Every row comes from one small tree of marks. The marks that hang from a mark follow it in brackets, in the order of their numbers. Every link used is in the known rows. Which tree was each row made from?
Known rows
k_886[k_291[k_920] k_588[k_163 k_241]]: |  -8 |   4 | -16 |  -8 | -11 |   9 |  30 |   3 |   4 |  29 |  14 |   9 |  32 | -15 |   5 |   7 |  13 | -32 |  -3 | -15 |
k_835[k_241[k_588[k_163 k_705[k_291[k_920]] k_886]]]: | -15 |  14 | -16 | -13 |  11 |  16 | -25 |  -6 |  10 |  24 |  -3 |   9 |  25 |   0 |   7 |   4 |  12 | -28 | -20 |  -5 |
k_241[k_588[k_163 k_705[k_291[k_886]]]]: | -16 |  17 | -11 |  -6 |   2 |  24 |  -8 |  14 |   8 |  10 |  10 |  19 | -28 |   6 |   4 |   6 |   6 | -30 | -16 |  -8 |
k_588[k_163 k_241 k_705[k_291[k_920]] k_886]: | -16 |  39 | -28 | -15 |  10 |  31 | -21 |  23 |  14 |  14 |  14 |   6 |  20 |   3 |   8 |  19 |  13 | -24 | -27 | -15 |
k_705[k_291[k_920] k_588[k_241]]: | -15 |   9 |  -3 |   6 |  -2 |  14 | -22 |  -7 |  -1 |  26 |   3 |   8 |  24 |   0 |   1 |   5 |  17 | -37 |   1 |  -9 |
k_886[k_588[k_163]]: |  -8 |  -1 |  -3 |  -4 |   0 |  11 |  18 | -12 |   0 |  10 |  11 |   8 |   7 |  -3 |   1 |   8 |   0 |  -8 |  -6 |  -6 |
k_81[k_163 k_920]: |  -9 |   3 |   3 |   9 |  10 |   0 | -18 |  -8 |   1 | -15 | -14 |   5 |  15 | -26 |  -6 |  18 | -11 | -13 |   1 |  -5 |
k_886[k_291]: |   2 |   3 |  -3 |   2 | -14 |  -3 |  21 |  14 |   3 |   7 |   6 |   4 |   1 |   0 |  -1 |  -5 |   1 |  -2 |   4 |  -2 |
k_588[k_705 k_886]: |  -4 |  20 | -10 | -10 |  -3 |  12 | -13 |  10 |  14 |   5 |   9 |   3 |   4 |  12 |   1 |  10 | -12 |  -5 | -14 |  -4 |
k_291[k_886[k_588[k_163 k_705]] k_920]: |  -5 |   8 | -14 |   4 | -16 |   1 |  -4 | -16 |  16 |  28 |  14 |   4 |  19 |  -3 |   8 |  11 |  -5 | -44 |   8 | -25 |
k_291[k_886[k_588] k_920]: |   0 |  -4 |  -9 |  12 | -21 |  -7 |   1 | -25 |  12 |  33 |   9 |   0 |  21 |  -2 |   7 |   6 |   0 | -39 |  19 | -21 |
k_241[k_588[k_163 k_705 k_886]]: | -14 |  20 | -16 | -10 |   6 |  26 |  -7 |  12 |  12 |   4 |  10 |  18 | -11 |   6 |   6 |  15 |   2 | -22 | -27 |  -7 |
k_291[k_886[k_588[k_163]]]: |  -3 |   1 |  -6 |   5 | -11 |   7 |  15 | -19 |   4 |  19 |  13 |   4 |   5 |   7 |   6 |   8 |  -5 | -15 |   9 | -17 |
k_241[k_588]: |  -8 |  -3 |  -3 |  -3 |   1 |  11 |   1 |   3 |   1 |   8 |   0 |  13 | -15 |   0 |   2 |   2 |  10 | -19 |  -7 |   0 |
k_81[k_163 k_920[k_291]]: | -10 |   7 |  -3 |  16 |   9 |  -1 | -12 |  -8 |   5 |  -6 | -10 |   4 |   7 | -15 |  -6 |  18 |   3 | -15 |   7 |  -6 |
k_81[k_920]: |  -4 |  -2 |   0 |   4 |   1 |   1 | -14 |  12 |   0 | -10 | -12 |  -2 |  22 | -13 |  -1 |  10 |  -6 | -17 |   8 |  -4 |
k_886[k_291 k_588]: |  -2 |  -7 |  -1 |  -2 | -20 |   1 |  37 |  -1 |   1 |  24 |  12 |   9 |   7 |  -1 |  -2 |  -3 |   0 | -11 |   8 |  -4 |
k_588[k_163 k_241 k_886[k_291[k_920]]]: |  -8 |  26 | -28 |  -6 |   3 |  19 |  10 |  16 |  10 |  12 |  13 |   3 |  40 |  -4 |  13 |  18 |  17 | -13 | -19 | -16 |
k_835[k_241[k_588[k_163 k_705]] k_920[k_291[k_886]]]: | -16 |   7 | -18 | -11 |   5 |   3 | -30 |  -7 |  17 |  28 | -13 |   7 |  35 |   0 |   8 |   8 |  16 | -53 | -10 | -14 |
k_705[k_291[k_920] k_588[k_163 k_886]]: | -17 |  22 |  -7 |  17 |  -5 |  19 | -22 | -10 |  11 |  16 |  13 |  12 |  23 |   9 |   5 |  12 |  11 | -27 |  -8 | -12 |
k_588[k_163 k_241 k_886]: |  -9 |  23 | -23 | -11 |  16 |  25 |   2 |   7 |   3 |   2 |  10 |   1 |  30 |   1 |  12 |  21 |  13 |   0 | -24 | -11 |

Which tree is each row?
| -13 |  26 | -19 | -28 |  21 |  25 |  -8 |  22 |   1 |  -2 |   6 |   5 |  12 |  -9 |   4 |  15 |   0 | -18 | -29 | -11 |	k_588[k_163 k_241 k_705]
|  -2 |   2 | -11 |   5 | -21 |  -4 |  -5 | -18 |  15 |  33 |  11 |   2 |  17 |  -2 |   6 |   7 |  -6 | -44 |  15 | -22 |	k_291[k_886[k_588[k_705]] k_920]
|  -5 |   6 | -12 |  13 |  -9 |   3 |  20 | -14 |   8 |  26 |  15 |   2 |  -8 |  20 |   5 |   5 |  16 | -12 |  14 | -13 |	k_920[k_291[k_886[k_588[k_163]]]]
|  -5 |   3 | -17 |   4 | -12 |   3 |   2 | -20 |  10 |  32 |  11 |   1 |  31 |  -7 |  11 |  12 |   6 | -42 |  10 | -26 |	k_291[k_886[k_588[k_163 k_241]] k_920]
|   1 |  11 | -12 |   8 | -16 |   0 |   7 |   6 |  14 |  14 |  10 |   1 |  21 |   6 |   5 |   5 |   4 |  -7 |   0 |  -7 |	k_588[k_886[k_291[k_920]]]
|  -7 |  22 | -19 | -23 |   7 |  21 | -12 |  16 |   7 |  13 |   6 |   1 |  20 |   5 |   5 |  15 |  -1 | -12 | -19 |  -7 |	k_588[k_241 k_705 k_886]
|  -5 |  24 | -20 |   7 |  -6 |  10 |   9 |  10 |  16 |   3 |  16 |   5 |  24 |   2 |   9 |  13 |   6 |  -6 | -14 | -13 |	k_588[k_163 k_886[k_291[k_920]]]
| -12 |   9 |   0 |  21 | -17 |   7 | -21 | -18 |   7 |  29 |   9 |   9 |  13 |  11 |   3 |   3 |   5 | -38 |  14 | -15 |	k_705[k_291[k_886 k_920] k_588]
| -17 |  23 | -17 |  -4 |   1 |  26 | -15 |  15 |  16 |  12 |  12 |  19 | -13 |   7 |   6 |  12 |  10 | -31 | -23 |  -8 |	k_241[k_588[k_163 k_705[k_291[k_920]] k_886]]
|  -4 |   2 |  -7 |  15 |  -6 |  -1 |  -7 |   6 |   6 |   5 |  -5 |  -4 |  14 |   2 |   2 |  11 |   5 | -23 |  20 | -11 |	k_81[k_920[k_291[k_886]]]
| -14 |  10 | -11 | -14 |  11 |  15 | -19 |  -7 |   4 |  23 |  -4 |   9 |  14 |   2 |   5 |   0 |   8 | -26 | -15 |  -6 |	k_835[k_241[k_588[k_163 k_705[k_291[k_886]]]]]
| -12 |  12 | -13 |  -1 |   6 |  22 |   1 |   4 |   8 |   4 |   8 |  16 |  -5 |   5 |   8 |  13 |  11 | -14 | -20 |  -6 |	k_241[k_588[k_163 k_886]]
| -14 |  15 | -11 | -13 |   9 |  22 |  -6 |  14 |   6 |   1 |   6 |  18 | -18 |  -2 |   3 |   9 |   2 | -26 | -24 |  -5 |	k_241[k_588[k_163 k_705]]
| -12 |  37 | -28 | -23 |   7 |  29 |   5 |  30 |  11 |   8 |  17 |   7 |  24 |   2 |   8 |  19 |   1 | -13 | -31 | -14 |	k_588[k_163 k_241 k_705 k_886[k_291]]
| -11 |   2 |  -7 | -16 |  -4 |  15 |   1 |   0 |   2 |  31 |   8 |   7 |  10 |  -4 |  -2 |   5 |   7 | -30 |  -2 |  -7 |	k_886[k_588[k_241 k_705[k_291[k_920]]]]
| -14 |  20 | -15 |  -2 |   4 |  21 |   0 |  -3 |   3 |  13 |  11 |   9 |  46 |   0 |   9 |  19 |   4 | -24 | -18 | -15 |	k_705[k_588[k_163 k_241 k_886[k_291[k_920]]]]
|  -7 |  24 | -12 |  -1 | -10 |  12 | -24 |  13 |  19 |  16 |  11 |   5 |   0 |  13 |   1 |   6 |   0 | -17 |  -8 |  -6 |	k_588[k_705[k_291[k_920]] k_886]
|  -3 |  22 | -12 |  -8 | -12 |  10 |   2 |  20 |  16 |  10 |  13 |   5 |   5 |  12 |   1 |   6 | -11 |  -6 | -11 |  -5 |	k_588[k_705 k_886[k_291]]
|  -7 |  -4 |  -9 |  -6 |   4 | -12 | -28 | -12 |  10 |  21 | -20 |  -5 |  48 |  -3 |   3 |   0 |  18 | -30 |   0 |  -4 |	k_835[k_241 k_920[k_291]]
| -13 |  35 | -26 | -24 |  17 |  31 |  -9 |  20 |   9 |   3 |  12 |   4 |  23 |   2 |   9 |  23 |   1 | -12 | -34 | -13 |	k_588[k_163 k_241 k_705 k_886]
| -11 |   4 |  -4 |  19 |   1 |   0 |  -5 | -19 |   7 |   6 |  -5 |   5 |   9 | -11 |  -4 |  20 |   0 | -22 |  15 | -13 |	k_81[k_163 k_920[k_291[k_886[k_588]]]]
